Known rows, with every step that occurs:
gizo zasiv nenuliz rarafol miva lezos tapi: [  7  -7  -7 -20  23  68   4  19  15   5  24 -17 -27  -5  16  -9 -12  13
   9  33 -14 -30  42   7   3  31 -36   7 -44   0  17  18 -18  -6  -6 -11
  14 -59 -15 -17 -46  16]
gozozim zasiv tosog lezos tapi: [-21   6  25   6  26  -3 -39   4 -11  -2  11 -20 -10  23 -59  -5 -14 -15
 -32 -10  22 -29 -29   2 -14   3  17  11   0 -49  -9 -33  15  10 -16  15
 -15  26 -10  18  12  -4]
tapi lezos: [ 17  35  -3  15 -22 -27 -22   0  -6  22 -30  -2 -18  -8 -26   9 -28  60
 -30 -20   2  22 -16 -14  23 -49 -12  18  13 -17 -40 -11 -17  51   3   5
   2  41 -11 -11  17  -8]
nenuliz lezos gozozim rarafol tosog lipe feve: [-36 -34 -21 -10  -5  11  14  19  22  -7 -36 -34  10  35 -14 -13  32   5
  42 -28  -2  40  13   8 -16 -20  -8  -8 -25  39 -12   3  29 -62  20  14
 -62  48   5 -11   4   6]
zasiv nenuliz lezos tapi rarafol tosog: [ -3  46  33   4 -18  33 -13  -6  24  13 -24 -16  -1   7  -8  -4   0  -3
  -6 -36  -9 -28  41 -10  51 -12 -31  -3  -8   8  -4  26  -5  35   7  11
 -11  14  -7  15  21 -19]
lezos gozozim rarafol miva zasiv nenuliz: [ 26  -6   8 -15   1  42  31   7  -5  39   6   6 -21 -20 -12  15  -8  38
  10  -7 -25   4   1  13 -33  45 -19   4  -1  16   8  15 -21 -12  30   9
   3   3 -21  37 -16  -1]
rarafol tapi lezos gozozim zasiv vuzetub: [ -2  34  19 -30  18 -20  28   4  15   3  -7 -33   4  15  -8  54 -10 -13
 -47 -11  17  13 -39  29   2   1  39 -30   3 -30  13  13 -26   6   7   7
  -6  48  14  17  34 -14]
rarafol gozozim zasiv tapi: [ 14 -21  14 -23  -1  -7 -13  -1  -1 -17   2 -22  39 -14 -17  39   8 -24
 -30 -11  16  -6  -4  23   4  22  13  -5 -21 -30   5   6   1  23   9 -25
  -1  14  -2  31   3 -40]
gizo zasiv nenuliz rarafol tosog lipe feve: [  2 -56  -8 -26 -14  43  31   0   8 -43 -15  -1   2  10   5  -8  25   9
  25  15 -10  29  52  14   3   2   1  -7 -18  39 -22  -3   7 -60 -19   0
 -57   7 -13 -21 -18   3]
zasiv vuzetub lezos gizo: [-22  26 -14  15  25 -28   1  -7 -26   9  30   0  -2   8   6  20   1 -31
 -15  25  17 -10 -17 -18  -6 -11   6  -1  13   6  21  17   2  -8 -12   9
   1 -28  20  -7  -6   8]
gozozim rarafol: [ 20  -6  22  18  -9 -47 -24  21 -23  36   4  -7   4 -10  -6   7 -30  45
  33 -43   8  13 -48 -10 -12 -15 -12   0  -3   1 -39 -18  31  29  22   5
   4  37   0  14  16   4]
gizo zasiv vuzetub lezos: [ 12 -20 -21  13  -9 -29 -10   1 -29 -11  17  39   2   6  41  20 -27   5
 -11  26  12  12 -27 -18 -10  -5  20 -30  48  -9   4 -25 -29 -28 -28  36
 -13 -10   8 -17   9   4]
tosog rarafol: [ 44 -10  36  35 -20 -12 -22 -20 -23   0   3   1  -2  -7 -20 -18 -19  51
  -4  -8  14  23  -6  11  13 -25 -20  12  -7 -10 -30 -48  44  15  33  -9
 -15  19   0  12  23   7]
zasiv miva: [ 37  14  22  10 -19   4 -16 -13 -17  30   0  21  -7  -6   2  15 -14  30
 -25   8  -4  -4  -5 -18  30   4  -5   9  17  -6 -36  -4  31  19  -8  -3
   5   9  -7  19  34 -34]
tapi rarafol vuzetub: [ 19  28  33  24 -39 -22 -12 -35   4   7 -37   3  -4 -22 -15  -3   2  45
  -6 -20  14  21  -2 -18  28 -19 -13  13   4  -5 -11 -23   2  53  50   8
  16  22 -13   3  37 -14]
nenuliz lezos gozozim rarafol miva: [ 16 -12  -3 -12   6 -18  10  41  20  59 -15 -30   3  19  23   0   5  26
  36 -40   1  12 -36  -1   0  14 -29 -11 -21  20   6   4  -1   0  25  24
   2   8  -9  -4  20  13]
gizo rarafol: [ 51  -9   3  -2   3 -30 -47   0 -24  16  19  46   8 -23  17 -24 -17  30
  17  -3 -11   9  -2   2  16 -18  -5  -5   9  -9 -35 -29  36  20 -10  -5
  17  22  -3 -17  15  -3]
tosog rarafol miva: [ 34 -37  29  14 -24   2   2 -22   3  17 -13 -12  -1   6  -4 -12   3  54
  -4 -13  25  27  10  17  19  -6 -30  13 -12   9   0 -40   9  18  37  -6
 -18 -15  -8   4  14   8]
lezos gozozim rarafol: [ 10  26  14  -2  17 -39 -13  33 -26  42  -1 -24  11  -3 -26  -3 -17  37
  30 -31   3  16 -54   7 -22  -2   2 -25  -5  -7 -22  -4  41   6  35   9
  13  49   9   8  17   9]
nenuliz rarafol tosog lipe: [  5  -9  16  -5 -22   4   7 -22  24 -16 -21 -26  14  13 -15 -27  24   8
  41   0  -1  23  34  24  17 -12 -20   8  -2  36 -11 -25  37 -14   1 -20
 -19  -1  -4  -2  13 -10]
lezos tapi rarafol gozozim zasiv: [-17  16  43 -33 -13 -24 -29   9  17  -9 -16 -38  27 -10 -50   0   4  -4
 -11 -43  28 -21  -9  26  -3  -6  -7   2 -19 -12   4   4   5  44  37 -22
  10  16  14  11   6   8]
tapi rarafol vuzetub lezos gizo zasiv: [-20  16 -26  15   6 -27   3  15 -20 -34 -11  21   7 -13  30 -12   5 -11
  -7  20  14   0 -12 -28 -12  -7  31  -6   3  -1  27   0 -19  -5   4  18
  44 -32  10 -47 -14  14]
lipe feve: [ -5 -25  -3   1 -11   3 -25 -16  -2  10 -13  -1   3   2 -13 -11  -7  58
   7   7  18  23   9 -15   5 -12 -34  -2 -19   6 -38  -1  16  13   6  -4
 -33  48   5 -19   5  -5]
gizo zasiv miva rarafol vuzetub: [ 33  -8  22   2 -33  32  -2 -27  -9  -3 -13  52 -14 -23  37   5  -6   3
 -25  14 -31  16  16 -35   9  28   3  38  -2  -6 -18  -2   3   6  15 -12
  30 -20 -31  23  23 -20]
miva rarafol tosog: [-10   0  24  -9 -19  27 -29 -52   7  12 -27   4  20  -4   5 -34  -9   4
   4  -4 -11  19  42 -13   8   3 -44  18  -9  19 -24   5  13  37  21 -38
  14  18  -5  34  17 -23]
nenuliz lezos gizo rarafol gozozim zasiv: [ -5 -34  12 -43  12 -41 -11  44   5 -11  10  -3  33   7  30   0  32 -70
   6 -31 -10 -19 -20  14   5  -1   2  17 -45   6   8  12  16  -1  -8 -33
  31 -19  -5 -19 -13  19]
zasiv tosog: [ 25  13   0  13   1  -1 -36 -17 -27  21   8  -5  12  -9 -15   6 -31  14
 -35   4   5  -1  -7  -5   6  -6  -4  -6  36 -24 -43 -21   4  41   3  18
   2  49 -23  12  43 -19]
vuzetub rarafol miva lezos gizo zasiv: [-23 -17 -47 -13  26  25  -4  21  -5 -31  19  13   0 -12  38 -38 -16 -34
  15  41 -17 -13  20  -1 -30  21   4  -3 -19   2  14   0 -16 -19 -18 -27
  47 -46  19 -41 -57  35]
nenuliz lezos vuzetub rarafol miva: [-10   1 -26  -7 -16 -10   2  21  37  25   6  12  13  12  28 -28  26 -16
  48  -6 -21 -34  -4  -9  12  19 -29  -6  12  22   8  22 -19  10 -36  -8
 -21 -28  22 -22   0  15]
gozozim rarafol vuzetub lezos: [-20 -35   2  49 -38 -63   0   6 -11  15 -21   7 -10  13  18  31  11  20
  29 -39   8  13 -41 -35 -23 -23  13  -1  26  14  27  -3   2  -1  27  17
   3 -24 -12   9   8   5]
gozozim zasiv nenuliz: [ 27 -12  25  -8 -12 -23 -20  14 -28  10  16   6   1 -14  -9  38 -11  13
 -12 -21 -16 -14 -23   0  -7  12   7   3  -6 -21 -16 -10  15  25   5 -21
 -17  13 -15  22  11 -22]
lezos tapi rarafol gozozim: [ -5  47  37 -23 -16   4 -23 -24  17   7 -23 -32   7 -21 -62 -18  10  28
 -21 -31  33 -11  34  27  24 -16 -27   8  -6  -3   8   6   3  48  38 -12
   8  16   4   4   3  17]
miva zasiv nenuliz rarafol: [ 63   0  23  -3 -16  34  22  -3   6  12  26  15 -23 -29   8  -1 -34  37
  30  31 -34 -22  15  -4  13  28 -54  23  -4  31 -36  15   2   1  -7 -11
   9  -7 -26  23  -1  -8]
tosog lezos: [ 17  -6  26  22  -7 -19 -25 -33 -14  12 -19   9 -24   7 -29 -31  -6  52
  -5   0  21  27 -12  -8  14  -9 -13  27  -1 -21 -19 -68  24   4  -9   2
 -11  20 -12  -2  15  -7]
gozozim rarafol tapi lezos gizo: [-28  42  -3   6  30 -19  31  20   9  15  -4 -47 -17   4  -1  28  -6   8
 -21 -30  17   3 -19  13   5 -30  14  19 -27   2   4  38  -4  42   3  -8
  33  21   9  -3  -6   8]
gozozim rarafol vuzetub lezos gizo zasiv miva: [-15 -16  -4  22   3 -22  27  43 -33 -11   0  30  -3  11  51  37   8 -36
  -9   1  -8  -7 -43 -37 -17  10  55   1   8   1  14  21   5 -37 -17  26
  40 -49  -3  -4  -9   1]
rarafol miva zasiv tapi: [ 36 -14 -20   2  -4  68   3 -34  22   7   8  14   6 -25   4   5 -23  26
 -17  38   7   0  31   9  -1  51 -34  12  -6  -1  -7   6 -37  19   2   6
  12   1  -4  34  -8 -54]
lezos gizo rarafol: [ 22  20  -5 -10  36 -24 -30  11 -30  10  35  28  12 -21  12 -27   1 -12
  10  11  -9  -7   2   2  12 -12   4   5 -19  -4 -21  -4  46  13 -15 -18
  38  -1   8 -29 -10  11]

Rows:
[ -3  15 -29  -9  14  12  22  29  -3 -36 -29 -24  12   1 -35  14   3 -13
 -13 -24  -4  46  -2  35 -17 -17  64 -26   8 -16  -6 -15  -7 -45   6  31
 -19  42   5  10  -6 -18] -> gizo zasiv tapi lezos gozozim rarafol tosog lipe
[ -3   9  -8 -14  32  49  35  -2   6  21  22 -34 -23 -11  14   2   9 -14
  12  46 -14 -19  35  -5  13  15 -45  36 -59  26  13  34   3   2  14 -38
  26 -69 -20  -8 -43  11] -> zasiv nenuliz rarafol miva lezos gizo
[ 20 -18 -22 -20   4   4  25  30  16 -12  31  20   3  13  62  -4  -4 -59
  17   8 -14 -27  -3  -5  10  28  -1 -13   9  18  15  15 -42 -27 -52  15
   3 -40   7 -21 -15  34] -> nenuliz lezos gizo zasiv vuzetub rarafol miva
[-14   2 -49   9  36  -7 -19  25 -47 -21  26  12  18   0  24   2 -21 -37
 -40  38   7 -18 -16 -20 -28   6  38 -17  36 -17  -4  -2 -19  -9 -31  28
  27   0  -7 -28   3   5] -> vuzetub lezos gizo zasiv tosog
[-39 -24 -38 -26  24  23  12  15  13 -62 -14 -11  18  11 -25  19  29 -55
 -13   3   0  24  27  15  -4 -43  48   5 -31   6 -16  25   5 -48 -16  -4
 -44  28  10  -9 -33 -20] -> gozozim zasiv tapi lezos gizo rarafol tosog lipe feve
[-48 -16 -17 -29 -13   1  27   9  27 -56 -36 -20   6  32 -53  16  16 -46
   0 -14  -7  30   2  22 -24 -40  45 -30  23  15  -3  14 -14 -69  -2   9
 -80  50  21   7 -12  17] -> tapi lezos gozozim zasiv vuzetub rarafol tosog lipe feve
[ -6 -72 -20 -38  -2   5  -8  -1  -5 -42   0  -3  21   1 -33  11  29 -30
 -15  -5   8  24  21  34 -24 -27  29   4  12   9 -26 -21  12 -41   8  -3
 -58  37 -19  -8  -2  15] -> gizo rarafol gozozim zasiv tosog lipe feve
[ -3  -2   3  -7  27   8  41 -20   7 -47  35  16 -15  10  32 -12  -1 -50
 -14  20   6 -15  12  31   0  27  46 -17  11 -12  35 -13  -9 -36 -60  -9
   9 -10  23  -5 -12  25] -> tosog lezos gizo zasiv vuzetub rarafol tapi
[-15   4   2  -6  15  48  -9  -2  39  26   7 -43 -19   6  -6 -26  -9  24
  26  25   4 -27  37   4  10  12 -66  17 -44  11  11  18   1  19  15 -23
  19 -42  -3 -10 -31  14] -> nenuliz rarafol miva lezos tapi
[  7   5  12  29  -5   4  27   8 -27 -44 -19  -8 -11   5 -10  24   2 -28
 -67 -10   4  25 -16  -6   4 -29  53  19  -1 -38  -2 -18 -21   4  22  27
  21   1 -34  -4   6  20] -> tapi lezos gizo zasiv tosog rarafol vuzetub
[-13   5   1   5  22 -23  39  -2   4  23  14 -28   0  20  20  39   1   6
   5 -15  25  10 -25  26 -16   6  27 -45  24   5  42  19   2 -19  12  20
  -5  21  19  21  24   1] -> zasiv vuzetub lezos gozozim rarafol tapi
[-25 -18 -29  24  22 -26  10  40 -43 -19  13   1  10   7  33  30  -7 -54
 -20  -4   2  -5 -48 -28 -44   3  57 -14  27 -15  11   9 -19 -13  -8  41
  34 -10 -21  -8  -1  16] -> gozozim rarafol vuzetub lezos gizo zasiv tosog
[ 13 -18 -13  -6  28  40   5   7   3 -18   6 -37  19  -7 -18  16 -12 -18
 -18  32   6  10  -7  24 -10  17   8 -13 -43 -31  12 -10   7 -20  48 -12
  -6  -3   7  31  -7 -31] -> tosog rarafol miva lezos gozozim zasiv tapi
[ 17  10  -4 -22  14  34  32 -13  15   8  14  30 -24 -12  16  17 -18 -21
 -29  20  -7  13   7   1   5  -2  -9  23   9  14  -7  15 -60  -8 -11  23
  23 -11  -6  11 -23  11] -> tapi lezos gizo rarafol miva zasiv vuzetub
[  5 -38 -17  30 -30 -51 -20  -9 -11   2  -8  51  -6   2  36   6  22   6
  14  -9  -7  10  -1 -28   0 -25  18  -7  34   5  28 -12   7  -9   1   9
  11 -36 -16 -17   5  -1] -> gizo rarafol vuzetub lezos
[-30  20 -16  24   1 -17 -47   6  -5  17  11  -2  -8  15 -23  -7  -3  26
   2  -3  18 -33   5  -7 -13  -8 -13  -7  16  -7  24  12  10  15  -7   4
  -5 -13  19 -10 -11   8] -> vuzetub lezos tapi
[-21  23  -2  12  -3 -33 -15  -7  -2  -7  12  30  -3  -2 -35 -50  10  -8
  37   6 -13 -19 -23  -5  -6  -5  10  -3  28 -15 -11 -26  24 -11 -41 -15
 -27   1  32  -8  -5  19] -> tosog lezos vuzetub rarafol
[-16  45  31  -6  11  -2  -1 -32   0   5 -59 -20   3  14 -52 -53  10  25
  -5  -3  20  36   2  10  21 -11   0 -14   3 -10   1 -41  19 -10  27  15
   1  46   4   0  31 -16] -> tapi rarafol tosog lezos gozozim
[-46  38 -16   7  21  13 -26 -18  -4  21   3  -7   7 -16 -17 -29  10  17
  16  35  -7   2   4 -13 -13   0 -26  11 -21 -17 -18  -3  18  28  16 -31
   3   0  33 -19 -12 -14] -> miva lezos vuzetub
[ 17 -22   5  34 -39 -28  30  -4   1   8  -4  13 -25   6  28  34  22  13
  19   3 -15 -10  -2 -33  15  -5  -6   8  20  24  31  19  -3 -13   0   4
  -6 -57 -35   3   4  -2] -> zasiv nenuliz rarafol vuzetub lezos
[-20  46 -36  -6  10  43  17  -7  35  15 -15   5   0 -19 -24  11   3  17
 -27  27   0   2   3  -5   3  13 -11  17   1 -15 -13  36 -63  31 -13  12
  -7   4  19   8 -12 -39] -> rarafol miva zasiv tapi lezos vuzetub
[ 29   8 -19  -2   8 -12   2  37  -9 -34  50  35   5  -1  48  -7 -31 -71
  16  14 -30 -34 -21 -11   4  13  16 -18  22  -1 -14   7 -17 -34 -62  11
   5  -9  18 -15  -9  36] -> nenuliz lezos gizo zasiv vuzetub rarafol
[ -3  -9  -1  -2 -17  45  32 -24  11   1  14  46 -36 -17 -22 -23  14   4
  17  17 -35 -22  24   3 -18  43 -13  24  23   9  14  -5 -34 -28 -27  -8
 -31 -38  -4  24 -33   7] -> tosog lezos vuzetub rarafol miva zasiv nenuliz
[  8  -3  -3   8 -20  -6   2 -26  24 -13  15   6   2  -6  20 -12  -8  11
  15 -10  -4 -25  30  32   7  15   2 -23  23  10  15   8  16  29 -24 -36
   6  17  20   5  13   0] -> vuzetub rarafol tapi
[ 11  19  -2   7  -8 -20  36   9  -6  18  -7  -5 -15  10   0  20  31   7
  15  12 -19  -6 -10 -15   5   7   8 -20  12  12  51  28   9 -34  15   9
  -1 -35 -26  -4   7   5] -> zasiv nenuliz rarafol vuzetub lezos gozozim
[-51  22  31  -1 -10 -15 -15  -6  20 -15 -22 -22  24  26 -15  15  -8 -40
  -4 -20  27 -21  -9  -7   4 -24   8 -32  25   0  17  18 -19  14  10  22
 -15   8  27  27  17 -17] -> gozozim zasiv vuzetub lezos tapi rarafol tosog
[-43  11  -2  34 -17 -19 -27  -8   7   8  -9  -2 -14  18 -16   8  25  11
  -3 -16  16 -23   6 -16 -14  -1   1  -3  10 -10  55  17   6  13   7   6
   3 -34   7  -5 -11   3] -> rarafol vuzetub lezos tapi
[  2   7  -6 -16  23   8  32  -8   9 -41  46  12   7  -3  43   6  -8 -55
  -7  17   0 -28  15  33  -1  32  41 -36  16  -3  31  23  -9 -10 -49 -15
  19  -4  34  -8  -9  23] -> lezos gizo zasiv vuzetub rarafol tapi
[ 47 -32 -22   8 -43  46  15   6  30  11  20  40 -32 -10  42   0 -17   1
  26  -3 -54 -34  28 -11   9  35 -48  27  17  38  -1  17 -42 -12 -29  -1
 -14 -27 -28  19 -10   3] -> vuzetub rarafol miva zasiv nenuliz lezos
[-35   8 -21  -8  31  34  -4 -15   6  17   2 -32  -8  -7   7 -21  10  -2
  -6  34  10   1  30  -1  -5   7 -36  31 -51   9  18   7   4  20  27 -38
  36 -43   5 -21 -36   4] -> rarafol miva lezos gizo
[-43   7  25 -11  22 -17  -7 -21  -3   7 -22  28  18  20 -10 -51  51 -17
  20  -2   3  18   1  -1  15  -6  13  -2  -4 -15  -5 -30  27  -9 -30  -6
 -11   0  21 -17   6 -14] -> gizo rarafol tosog lezos vuzetub
